Every row comes from one small tree of marks. Brackets hold a mark, then the marks that hang from it, in the order of their numbers. Every link used is in the known rows. Which tree was each row made from?
Known rows
(J486 (J112 J512) J878 (J910 J725)): [-11.3  -0.7  -0.4   2.9   5.3   2.1   5.7  35.8   9.9   1.2  -7.4  -4.9
  -7.7   2.7   8.0  10.2   1.3   0.8  -3.9 -17.8  -2.7  10.8]
(J910 J512 J725): [ -6.0   1.9   3.2  -4.6  -6.2  -3.1  -5.5  10.2  21.1  -2.5  -9.0   5.9
  -1.7   2.1  -0.5  -4.5  -2.2   1.0  -0.7  -3.6 -11.5   0.3]
(J878 J512): [ -3.0   1.3  -5.3   1.1   6.3  -0.2  -3.0  -4.4 -13.7   0.3  -0.3   6.7
   0.0   4.0  -1.9  -1.8   2.8   1.9   3.2  -7.0  12.1  15.5]
(J878 (J486 (J112 J512) J910) J725): [-10.6  -9.5 -12.6  -4.0 -14.3   3.6  -3.0  19.9  -3.8   6.5   4.5 -13.7
  11.9  -0.9  -7.1   9.9   6.5  -9.5   1.5  -1.8   7.6   7.4]
(J725 (J910 J512)): [-10.8   2.5   4.7 -16.1 -10.4  -3.4  -3.6  17.4   0.3  -4.9   3.3  -0.2
  -5.2   4.4   5.1  -5.2  -4.9   3.3   5.1   4.9  -7.8 -13.7]
(J512 (J112 (J486 J878) J725)): [  1.7  -0.8   3.7  -4.8  15.3   7.2   3.6  17.6  13.4  -0.2  10.2   6.2
  -7.8  21.1  13.1   2.4   6.6   2.1  -4.7  -2.4  -6.6 -43.8]
(J878 (J486 J112 J910) J512): [-12.0  -8.4 -16.3   4.3  12.7   1.4  -5.4  20.1 -17.1   1.3   7.7  -4.0
   7.1   9.0  -8.7   1.9   9.8  -3.7   2.2  -8.9  16.9  12.5]
(J725 (J910 (J512 (J112 J486)))): [ -9.0   5.1   3.9 -18.3  -3.2   0.7  -5.0  20.9   3.0  -9.5   6.8  -1.1
  -9.1  20.2   9.7  -5.3  -1.3   1.9   4.1  -1.3  -7.3 -31.5]
(J910 (J512 J112) J725): [ -4.1  -3.2   0.6  -3.7   6.3   1.0  -6.2  12.5  18.5  -6.6  -8.1   3.6
  -9.4   7.4   6.3  -0.9  -2.0  -0.2   1.5  -4.5 -13.9  11.8]
(J725 J910): [ -3.6   3.1   3.2  -5.2 -13.5  -0.8   1.2  14.0  -7.5  -2.1   5.5  -6.9
  -5.8  -0.1  -0.2  -0.2  -0.5   3.8   5.0   6.5  -6.4  -5.2]
(J878 J725): [  3.2  -5.2   0.3  -1.2 -13.0   1.8  -2.4   3.2   1.0   4.9   4.3  -2.1
   7.0  -5.2  -3.3   2.6   2.9  -6.6   1.7   7.5  -2.9  -5.2]
(J512 (J112 (J486 J878) (J725 J910))): [ -1.0   3.8   6.8 -10.6   1.4   6.4   4.9  31.5   5.0  -2.3  14.2  -2.5
 -12.6  21.3  13.1   2.0   7.2   6.9   1.0   5.2 -13.2 -50.4]
(J910 (J512 (J112 J486)) J725): [ -4.8   4.7   1.8  -8.1  -0.8   0.9  -6.9  13.7  24.9  -7.3  -5.5   5.5
  -5.7  16.6   4.4  -4.4   1.7  -0.3  -2.3  -9.8 -12.3 -20.4]
(J486 J112 J878 (J910 J512 J725)): [-13.7  -5.9   3.3  -1.6  14.4  -1.8  -0.4  44.8  20.7  -3.3  -1.9   4.0
  -5.2   6.7   9.7   2.6  -1.2  -2.4  -4.0  -8.4  -9.3  -9.9]
(J486 J878 J910): [-5.6 -4.8 -4.2  0.8  8.4 -3.1  5.4 13.9  2.8  4.2  7.0 -5.7 -0.9 -3.2
  7.1  4.2 -1.2 -3.6 -2.1 -1.2 -0.1 -0.8]
(J512 J112): [ 2.5 -7.5 -3.3  1.6 14.9  4.6 -0.2  2.8 -2.8 -4.3  1.0 -2.7 -7.4  4.6
  7.2  3.7  0.1 -0.1  1.7 -2.1 -1.4  9.5]
(J112 J486 J512 J725): [ -6.4  15.9   6.8 -10.3 -24.0   5.3   0.5  -4.0  12.7   2.5  -0.3   1.4
   4.4  14.0   1.1  -0.3   4.8   7.5  -5.6  -6.8   2.9 -35.6]
(J725 (J910 (J512 (J112 (J486 J878))))): [ -6.7   0.3   1.7 -18.5  16.6  -0.7   1.3  32.0   4.5  -6.2   7.6   2.4
 -13.9  21.2  17.5  -2.1  -3.2  -0.1   3.0  -3.4  -8.8 -33.8]
(J486 J112 (J878 J512 J725)): [ -0.7 -12.5  -2.3   0.2  23.3   4.8   1.5  28.9 -12.8   4.3   5.3   9.7
  -0.9   6.1   4.4   6.0   8.0  -6.4   4.6  -6.0  11.0  -6.7]
(J910 (J512 (J112 (J486 J878))) J725): [ -2.3   0.3   0.7  -9.1  20.6  -0.6  -0.3  23.3  26.7  -4.2  -4.3   7.8
 -11.8  18.0  11.6  -1.7   0.1  -1.4  -3.0  -9.5 -12.1 -25.2]

Which tree is each row?
[-14.3  -5.5   1.3  -7.9  -6.9   3.3  -7.9  13.6  14.9  -4.9  10.0  -2.0
  -0.7   8.1  12.1  -1.7  -1.0   1.2  -1.9  -0.6  -7.4 -12.9] | (J486 (J910 (J512 (J112 J725))))
[ -1.1  -8.4  -5.5  -5.3  -6.9   5.3  -5.2  15.4 -23.9  -0.8  10.3  -6.3
  -7.5   2.8   1.6   3.9   6.6  -1.6  12.5   3.6   1.9  12.7] | (J878 (J512 J112) (J725 J910))
[ -8.2  -3.2   1.1 -14.8   4.0   0.6  -4.7  21.1  -3.2  -8.6   3.9  -2.9
 -13.7   8.9  11.8  -1.6  -5.5   2.0   7.6   1.8 -10.1  -0.9] | (J725 (J910 (J512 J112)))
[ -7.7 -17.5  -6.1  -9.7  10.8  -0.3  -3.2  24.3   7.8   3.0   9.5  -2.8
  -2.1   0.2  14.5   5.1  -3.9 -11.7   1.7   2.7  -7.5  -1.9] | (J486 (J878 J725) (J910 (J512 J112)))
[-10.0  18.2  10.3 -15.3 -36.9   4.6   0.4  10.2   3.2   0.1   5.4  -6.6
  -2.4  14.5   1.7  -1.1   5.2  11.3  -0.8   0.3  -2.2 -39.6] | (J112 J486 J512 (J725 J910))
[ -8.1  -8.5 -17.4   0.5   2.6   4.3  -7.0   7.7  -6.5   2.8  13.4  -6.3
   3.1  10.5  -5.7   3.2  12.6  -1.1   2.7  -0.4   6.0  16.8] | (J878 (J486 J910) (J512 (J112 J725)))
[ -9.3  11.4  -1.5  -4.2 -13.8  -2.9   5.0  13.1  19.3   5.6  -6.0  -7.2
  -2.2   5.6   1.8   4.2   1.9   1.3  -6.1 -13.1  -2.0  -7.4] | (J112 (J486 J878 (J910 J725)) J512)
[ -4.5   9.0   8.0  -8.2 -16.8   8.2  -2.2  19.5   3.7  -5.4  14.3  -5.8
  -8.8  20.8   5.7  -1.2   8.9   8.0   0.7   5.4 -11.8 -46.3] | (J512 (J112 J486 (J725 J910)))
[ -5.5   0.7   6.2 -21.5 -12.2  -3.8  -0.8  29.2   7.2   2.5  11.1   2.6
  -0.3  10.1   7.1  -3.0   1.0  -4.3   3.6   7.4  -8.3 -51.8] | (J112 (J486 (J878 (J725 (J910 J512)))))
[-14.8   0.3  14.9 -12.5  -9.2   4.9  -4.7  40.0   5.3  -7.7   8.7   5.1
  -6.1  15.2   7.8  -3.4   2.0   7.9   2.1   5.3 -11.2 -43.6] | (J486 (J112 (J725 (J910 J512))))
[-10.8  -8.2  -5.8   4.8  26.5   1.5   3.1  28.9 -14.4   0.4   6.7   4.0
  -3.6   7.5   6.7   4.7   4.2  -2.2   0.0 -12.7  14.1   4.4] | (J486 J112 (J878 J512) J910)
[ -4.9  -3.1 -10.1  -4.3  10.9   4.4   0.9  16.6  -6.1   0.3  -5.5  -2.2
   1.6   9.4  -3.3   6.1   3.7  -1.6   2.3  -9.9   8.3   9.5] | (J878 (J486 (J112 J512)))
[-7.7 -8.1 -7.6  2.0 15.9  5.1  1.1 16.5 -5.0  1.8 12.6  0.7 -6.7  9.2
 12.2  5.9  5.8  1.9  1.7 -6.0  3.4  5.1] | (J486 (J878 (J512 (J112 J725))) J910)
[-10.3  11.3   3.9  -2.3 -26.4   1.7  -2.4   7.0  15.2   1.7  13.6  -5.9
   8.3   9.9  -3.3  -3.1   7.5   1.9  -7.9   1.3   1.5 -46.7] | (J112 (J486 J910) J725)
[ -3.9  -8.9 -12.8   1.7  23.2   3.1  -3.2  18.5 -15.2  -0.2   1.9   5.1
   3.7  12.8  -8.8   1.4  11.3  -2.4   3.6  -8.0  15.4  10.7] | (J878 (J486 J112) J512)
[ -8.0   3.9   1.7  -0.7 -15.3   6.5  -3.5  11.2  12.6  -2.2  14.7  -8.8
   1.3  15.1   4.4   0.1   9.0   1.1  -5.8  -1.9  -2.4 -38.6] | (J512 (J112 (J486 J910) J725))
[ -6.0  -4.3   4.0 -10.0   6.6   5.1  -5.7  10.9  14.6  -6.2   4.0   6.7
  -5.0  12.6  12.5  -1.6  -0.7   2.6  -0.5   1.0 -11.1 -13.9] | (J910 (J512 (J112 J725)))
[ -2.8  -0.9  -3.9   3.1   6.0   1.1   2.8  23.6  17.8   0.1   3.0  -6.4
  -8.4  11.1   6.2   3.8   5.5  -3.2  -5.5  -9.9  -8.9 -14.0] | (J512 (J112 (J486 J878 (J910 J725))))
[ -8.2   2.8  -8.9  -1.1   8.7  -3.3   2.4   9.8  -5.2   5.1   8.1   2.2
   3.4  10.6   2.8  -1.6   5.5  -2.2  -3.1 -12.6  15.9 -12.6] | (J112 (J486 (J878 J512) J910))
[-9.2 -1.1  2.4 10.4 -6.1  2.4 -1.2 27.8 10.5 -3.2 -0.2 -7.0 -1.2  1.9
 -3.8  3.3  5.8  0.9 -3.5 -6.9 -6.1 -3.1] | (J486 J112 (J910 J725))
[ -0.6  -8.5 -13.6  -1.2  12.4   6.7  -6.1   4.0  -8.4   1.2   7.7   3.0
  -0.6  14.5  -4.4   1.8  12.1   1.8   4.3  -0.7   3.6  10.7] | (J878 J486 (J512 (J112 J725)))
[ -3.5  -1.1  -2.1  -5.5 -19.4   0.6  -4.1  12.3 -20.9   3.6   9.6  -3.9
   0.3  -1.5  -5.9   0.5   6.2   0.0  10.6   7.1   4.3   4.3] | (J878 J512 (J725 J910))
[-10.7  -7.0   4.4   3.3  10.6   6.4   4.6  36.9   8.1   0.9  12.3   0.4
  -2.9   7.6   9.9   5.9   5.0   1.4  -6.1  -1.6  -2.5 -30.6] | (J486 (J112 J725) J878 J910)
[ -2.6   9.1  -1.9 -10.1   6.5   0.2   7.5   3.3   5.0   3.4  -4.6   3.2
  -2.1  11.3   8.4   3.5  -2.0   1.9  -3.4 -12.6   6.9 -17.8] | (J112 (J486 J878) J512)
[-18.9  -1.9   8.3  -5.9  -7.1   3.5  -6.1  29.9  15.5  -5.2   9.0   3.1
   4.8  10.7   7.4  -1.7   1.8   0.7  -5.5  -1.4  -2.4 -32.6] | (J486 (J112 J725) (J910 J512))
[ -9.8   2.1  11.4 -10.9   1.3   7.7   7.8  40.3  -4.1  -0.9   3.3  -0.2
 -12.5  13.2  14.3   8.0   2.7  10.6   2.5  -3.9  -5.6 -23.5] | (J486 (J112 J512 (J725 J910)) J878)
[-10.6   8.6  11.9 -21.2  -8.7  -1.4   1.1  32.0  15.8  -0.6  11.7   6.5
  -5.3  20.6  11.1  -6.0   1.0   5.8  -0.5   5.7 -11.6 -62.9] | (J112 (J486 J878) (J725 (J910 J512)))
